(in the rows, 128 means zero)
Known rows, with every way that one mark hangs from another:
z848{z408{z646{z71 z529 z857}}}: [147 108 101 134 166  74 107 160 135 139 161  95 113 133 150 173 177 123
 139 114  66]
z177{z408{z646 z848}}: [157  99 123 104 130  88  94 132 109 116 155 137  85 131 155 159 220  75
 147  96  89]
z408{z646{z71 z191 z529} z848}: [144 114  90 102 150  56  78 153 131 143 167  82 105 136 150 161 176  98
 139 103  67]
z646{z71 z191 z529}: [116 121  95  96 151  68 101 141 139 139 178  74 110 127 141 143 163 136
 116 117  82]
z177{z408{z646{z529 z857} z848}}: [169  89 111 117 172  93  87 173 123 127 156 126 108 144 151 151 181  87
 157  73  93]
z51{z551 z857}: [114 123 136 100 118  92 109 129 139 136 167 108  75 101 143 125 198 138
 106 144  80]
z408{z646{z529} z848}: [149 104 119  99 151  77  88 154  97 125 154 105  93 142 151 141 178  94
 149  96  80]
z408{z646}: [128 111 137 101 125  80 112 127 101 115 159 100  92 127 143 140 192 110
 134 122  83]
z646{z191}: [105 117 116  90 135  74 115 117 115 124 176  95  98 117 141 126 165 128
 107 130  82]
z646{z71 z408 z529 z857}: [153 111 111 120 176  86 103 159 162 141 164  71 119 124 146 161 173 130
 137 122  90]
z177{z408{z646{z71} z848}}: [165 105 116 109 125  78  87 140 137 129 157 124  95 131 160 180 237  76
 149 105  90]
z177{z408{z646}}: [141 101 128 107 124  90 108 122 111 109 157 125  90 124 144 151 218 101
 137 101  95]
z529{z646{z71 z191 z408{z848}}}: [134 132  90 109 136  67  83 116 150 137 143  81 103 122 177 172 199  92
 126 156  74]
z529{z646{z71 z857}}: [122 123 128 118 138  85 106 149 145 137 146  86 123 135 168 150 178 131
 132 157 102]
z848{z408{z646{z191}}}: [117 113  98 112 130  63 115 105 100 120 164 110  88 114 148 155 185 111
 111 126  49]
z408{z646{z71}}: [138 115 131 108 120  70 105 135 128 129 160  88 101 125 148 160 209 114
 139 130  85]
z51{z551}: [120 126 129  95 122  90 122 121 131 118 161 110  86 124 151 128 195 139
 117 142  91]
z848{z408{z646}}: [128 110 121 114 126  78 122 113  95 113 156 120  85 122 152 155 202 110
 120 127  63]
z529{z646{z71 z191 z408}}: [119 134  95 111 129  69  99 106 150 126 147  70 105 117 164 166 195 114
 115 161  78]
z529{z646}: [105 123 133  98 124  90 111 120 105 112 143 101  98 136 165 129 181 125
 121 150  97]

Rows:
[138 124 118 126 147  87 103 137 157 132 139  76 120 124 170 167 191 119
 136 159  94] : z529{z646{z71 z408 z857}}
[135 112 119 109 170  85 107 171 149 143 173  81 124 136 144 143 158 142
 134 119  97] : z646{z71 z529 z857}
[144 124  97 101 141  65  90 121 154 141 166  86 101 108 158 172 199  95
 123 140  71] : z646{z71 z191 z408{z848}}
[158 118 105 104 162  81  88 145 147 137 157  87 100 129 157 171 196  98
 142 122  84] : z646{z71 z408{z848} z529}
[132 117 125 122 153  95 109 129 132 120 137  89 110 123 166 143 174 117
 133 152  94] : z529{z646{z408 z857}}
[144 103 101 102 132  72  89 126 113 123 165 128  90 125 151 156 205  77
 133  94  76] : z177{z408{z646{z191} z848}}
[136 110  95 121 166  60  93 166 145 144 173  70 126 130 139 153 153 125
 137 104  74] : z408{z646{z71 z191 z529 z857}}
[142 105 111 112 152  66  92 153 119 140 167 103 110 123 153 142 160  95
 138 113  69] : z408{z646{z191 z857} z848}
[125 121 108 107 123  56  99 128 132 135 170  80 105 118 144 161 193 115
 124 129  70] : z408{z646{z71 z191}}
[152 105 109 114 141  81  94 147 138 120 161 102 101 137 143 168 215 107
 145  88  94] : z177{z408{z646{z71 z529}}}
[145 111 105 109 169  78  98 138 144 138 168  98 110 109 156 150 163  98
 127 127  73] : z646{z191 z408{z848} z857}
[150  95 130 121 143  93 108 145 125 118 161 123 108 124 144 149 197 105
 145  98  96] : z177{z408{z646{z857}}}
[146 102  98 113 176  68  84 169 117 140 166  94 114 136 147 139 141 103
 144  93  70] : z408{z646{z191 z529 z857} z848}
[120 116 112 108 150  70 109 147 156 148 181  82 124 116 146 149 163 136
 119 137  84] : z646{z71 z191 z857}
[158 105 126 110 163  93 104 145 137 136 156 106 105 118 159 153 179  97
 140 130  86] : z646{z408{z848} z857}
[153 113 127 102 125  69  90 144 127 137 157 101  97 130 160 168 211  91
 148 127  80] : z408{z646{z71} z848}
[127 128  96 127 149  72  97 129 163 139 150  66 123 115 165 163 173 120
 124 159  80] : z529{z646{z71 z191 z408 z857}}
[146 109 132 122 139  74 106 157 140 140 162  87 119 125 148 160 188 120
 146 129  88] : z408{z646{z71 z857}}
[153 110 111  97 166  90  94 139 120 125 153  99  92 130 154 147 180  98
 137 110  83] : z646{z408{z848} z529}
[156 110 112 103 148  70  83 162 123 138 157  92 101 142 154 164 193  98
 153 105  82] : z408{z646{z71 z529} z848}
[147 128 113 110 132  82  87 125 142 132 135  90  99 130 183 174 213  89
 138 159  86] : z529{z646{z71 z408{z848}}}
[156  98 121 114 172  81  90 176 113 135 156 103 111 144 150 141 155 101
 156  94  84] : z408{z646{z529 z857} z848}
[152 122 115 124 152  85  88 146 158 143 135  88 117 128 181 174 197  94
 144 157  91] : z529{z646{z71 z408{z848} z857}}
